Every row comes from one small tree of marks. Brackets hold a mark, then the marks that hang from it, in alphabetical order. Every link used is in the known rows. Which tree was each row made from?
Known rows:
{M {F {H {V {E L}}} W}}: [-1.254 -1.749  0.089 -3.849  2.771 -2.990 -1.080 -3.828 -0.116  0.591
  1.279 -1.627  1.113 -1.329 -3.290  1.046  0.296  0.568  1.514]
{F {H V} W}: [-1.057 -0.749 -0.533 -3.714  1.584 -1.621 -0.971 -3.811 -1.753 -0.449
  1.432 -1.328  1.205  0.003 -2.410 -1.038  1.077  0.063 -1.760]
{H {F W} {V {E L}}}: [-2.041 -3.644 -0.111 -3.595  1.484 -2.454 -1.223 -3.515  0.016 -1.873
 -0.086 -1.246  0.682 -2.021 -3.257  1.177 -0.221  0.630 -1.675]
{F {H V}}: [-0.989 -0.625 -0.658 -3.731  2.119 -1.709 -0.640 -2.094 -2.531 -1.388
  1.655 -1.949  1.055 -0.139 -1.615  0.725  1.333  0.436  3.700]
{M {F H}}: [-1.098 -1.403 -0.213 -4.060  2.871 -1.561 -1.103 -2.034  0.525 -1.472
  2.334 -2.826  1.326 -0.481 -1.278  1.872  2.185  0.229  4.220]
{V {E L R} {H {F W}}}: [ 0.588 -2.613 -0.249 -4.602  2.008 -3.125 -1.130 -3.082  3.460 -3.415
  1.132 -3.925  3.089 -0.825 -3.155  2.522 -1.133 -0.190  0.184]
{V E {H F}}: [ 0.876 -0.998 -0.312 -4.841  2.416 -1.887 -1.020 -1.045  3.078 -3.839
  0.606 -3.783  1.150 -1.451 -0.974  1.552  0.742  0.717  2.208]
{R {E L V}}: [-0.340 -3.539  1.613 -2.964  2.254 -1.155 -1.093 -2.590  4.045 -3.606
  1.249 -2.362  2.257  1.613 -0.985  2.070  0.075  0.278  2.687]
{F {H {V {E L R}}} W}: [-0.043 -1.830 -0.366 -3.865  1.911 -3.341 -0.500 -3.905 -0.231 -0.988
  1.259 -1.506  2.516 -0.714 -3.365  1.371 -1.008  0.263  1.319]
{R {E L}}: [-0.193 -3.315  0.190 -3.375  2.056 -0.578 -0.736 -1.774  2.523 -3.255
  0.945 -2.695  1.566  1.240 -1.496  3.972  0.543  0.258  4.280]
{E L R {V {H {F W}}}}: [-0.746 -3.234  0.667 -3.832  2.020 -3.184 -1.725 -4.048  2.887 -3.689
  2.481 -4.306  4.164  0.478 -2.767  0.844 -1.182 -0.882 -0.616]
{D {E L R V}}: [-1.036 -3.351  1.260 -3.513  2.536 -3.017 -0.715 -2.568  2.039 -4.439
  1.468 -0.751  2.995  1.018 -1.383  4.751 -0.427 -1.107  4.439]
{R {E V}}: [-0.403 -3.285  1.586 -3.150  2.178 -0.679 -1.190 -2.609  4.370 -3.465
  0.535 -2.541  2.451  1.240 -0.254  0.537  0.755  0.605  0.026]
{W {F H}}: [ 1.340 -0.374 -0.573 -4.047  1.662 -1.540 -1.056 -1.660 -0.503 -2.373
  2.298  0.371  1.419  0.106 -1.552  0.924  1.378  0.264  5.149]
{W {F {H {V E}}}}: [ 1.262 -0.528 -0.384 -3.952  1.970 -2.283 -0.878 -1.599 -1.428 -1.061
  0.782  1.442  1.047 -1.257 -2.212  0.265  0.323  1.242  4.826]
{W F}: [ 0.441 -2.570 -0.337 -3.905  1.274 -1.139 -1.349 -1.453  0.194 -2.586
  1.412  1.116  1.336 -0.539 -2.137  1.885  1.361  0.023  2.412]
{F W}: [-0.704 -2.782  0.007 -4.045  1.053 -1.026 -1.263 -3.490  1.804 -2.096
  0.974 -1.082  1.136 -0.479 -2.078  0.724  1.723 -0.501 -4.692]
{R {E L {V {H {F W}}}}}: [-0.286 -2.577  1.382 -3.465  2.210 -1.728 -1.621 -3.809  4.396 -3.474
  1.137 -4.913  3.067  1.821 -1.824  0.052 -0.922 -0.253 -0.383]
{D E}: [-0.785 -1.723  0.168 -4.127  2.188 -1.220 -0.486 -1.475  1.244 -3.590
  0.261 -0.266  0.610  0.236 -0.633  4.091  1.674 -0.772  2.481]
{D {E L R {V H}}}: [ 0.497 -1.242  1.179 -4.143  3.005 -3.419 -0.575 -2.206  2.281 -4.273
  1.995 -2.525  3.621  1.852 -1.394  4.428 -0.941 -1.551  5.637]
{H {F W} {V {E L R}}}: [-2.246 -4.938 -0.499 -3.531  1.578 -2.928 -1.200 -3.651  0.169 -2.252
  0.135 -1.746  2.433 -1.912 -3.841  2.134 -1.220  0.379 -0.914]

Which tree is each row?
[-0.593 -1.558  0.976 -4.079  1.786 -2.038 -1.856 -3.632  3.355 -3.227
  1.515 -3.839  2.413 -0.015 -1.524 -1.556  0.452 -0.481 -3.880]
{E {V {H {F W}}}}
[-1.364 -1.494  0.057 -4.030  2.610 -2.356 -1.193 -3.684  0.169  0.713
  0.504 -1.352  1.168 -1.808 -2.712 -0.578  0.995  0.697 -1.396]
{M {F {H {V E}} W}}
[ 1.099 -1.474  1.389 -3.786  2.706 -1.073 -1.083 -2.127  4.584 -3.357
  1.171 -4.168  2.997  1.988 -0.440  0.250  0.173  0.240  1.106]
{R {E {V H}}}
[ 0.476 -3.608 -0.049 -4.149  1.925 -2.562 -0.530 -1.834  2.839 -3.535
  1.219 -1.522  2.230 -1.054 -2.113  4.427 -0.209  0.143  3.684]
{V {E L R}}
[ 0.706 -2.267  0.785 -4.018  2.437 -2.964 -1.073 -2.644  2.624 -3.668
  3.148 -3.824  4.017  1.063 -1.949  2.717 -0.750 -0.863  3.816]
{E L R {V H}}
[-0.183 -2.051  1.065 -3.617  2.700 -1.089 -1.457 -1.884  4.083 -4.269
  0.781 -5.164  2.996  1.395 -0.457  0.187 -0.084  0.571  2.149]
{R {E {V {H F}}}}
[-3.400 -3.917 -0.601 -3.483  1.183 -1.425 -1.639 -3.476 -1.514 -1.743
  0.330 -1.511  1.176 -1.220 -2.875 -0.091  0.874  0.218 -3.522]
{H {F W} V}
[-0.136 -2.424  1.178 -3.437  2.769 -1.633 -1.242 -1.920  3.636 -4.406
  1.508 -5.258  2.893  1.714 -1.018  1.779 -0.687  0.181  4.809]
{R {E L {V {H F}}}}
[-0.441 -1.722  0.744 -3.929  2.355 -2.552 -1.449 -2.185  1.937 -4.381
  2.550 -4.451  2.104  0.269 -1.390  1.531 -0.065 -0.256  3.837]
{E L {V {H F}}}
[ 2.047 -1.814 -0.283 -4.777  2.442 -3.002 -0.517 -1.492  3.254 -3.363
  1.746 -3.369  2.799 -0.297 -2.252  4.124 -0.744 -0.201  4.587]
{V {E L R} H}
[ 0.715 -1.147 -0.052 -4.845  1.799 -2.019 -1.316 -2.678  3.745 -2.957
  0.258 -3.324  1.239 -1.345 -1.861 -0.097  0.492  0.322 -2.918]
{V E {H {F W}}}
[ 1.141 -1.914 -0.697 -3.735  2.192 -3.441 -0.714 -1.954 -1.759 -1.542
  1.692  1.045  2.772 -0.686 -3.394  2.747 -1.312  0.879  8.199]
{W {F {H {V {E L R}}}}}
[-0.535 -2.893  0.446 -3.857  2.436 -3.133 -1.459 -2.398  2.091 -4.625
  2.847 -4.897  4.013  0.391 -1.996  2.558 -0.997 -0.412  4.431]
{E L R {V {H F}}}
[-2.122 -3.547 -0.267 -3.827  1.396 -1.832 -1.382 -3.351  0.497 -1.725
 -0.762 -0.983  0.639 -2.349 -2.631 -0.379  0.461  0.926 -4.116]
{H {F W} {V E}}
[-0.750 -2.110  0.858 -3.903  3.183 -3.506 -0.972 -2.000  1.922 -5.290
  1.777 -3.626  3.518  1.215 -1.419  4.428 -1.206 -1.302  6.581]
{D {E L R {V {H F}}}}
[-0.857 -4.123 -0.365 -3.677  2.017 -2.881 -0.594 -2.076 -0.098 -2.177
  0.780 -1.155  2.387 -1.329 -3.109  4.002 -0.770  0.552  3.452]
{H {V {E L R}}}
[-2.262 -4.717 -0.432 -3.754  1.546 -2.498 -1.361 -3.563  0.328 -2.133
 -0.551 -1.553  2.491 -2.355 -3.276  0.546 -0.486  0.687 -3.324]
{H {F W} {V {E R}}}
[-0.439 -1.602 -0.371 -4.565  1.625 -1.443 -1.539 -2.797  1.470 -2.912
  1.288 -3.700  1.683 -0.281 -2.263  0.282  0.956 -0.524 -2.402]
{V {H {F W}}}
[ 0.125 -0.566 -0.745 -3.633  1.651 -1.778 -1.113 -1.711 -3.618 -1.030
  1.862  0.890  1.404 -0.070 -2.513  0.436  0.807  0.588  5.362]
{W {F {H V}}}
[-0.799 -4.195  0.926 -3.399  1.822 -2.522 -1.201 -3.132  2.254 -3.793
  2.578 -1.992  3.505  0.256 -1.908  2.836 -0.281 -0.507  2.596]
{E L R V}
[-0.783 -1.981  1.617 -3.537  2.342 -2.446 -0.744 -2.534  1.946 -3.985
  1.233 -0.318  1.177  0.840 -0.697  3.780  0.500 -0.998  3.793]
{D {E L V}}
[-0.942 -3.068 -0.143 -3.914  2.380 -2.430 -0.278 -1.699  0.729 -4.056
  1.149 -0.904  2.256  0.705 -1.856  6.755  0.074 -1.253  6.020]
{D {E L R}}
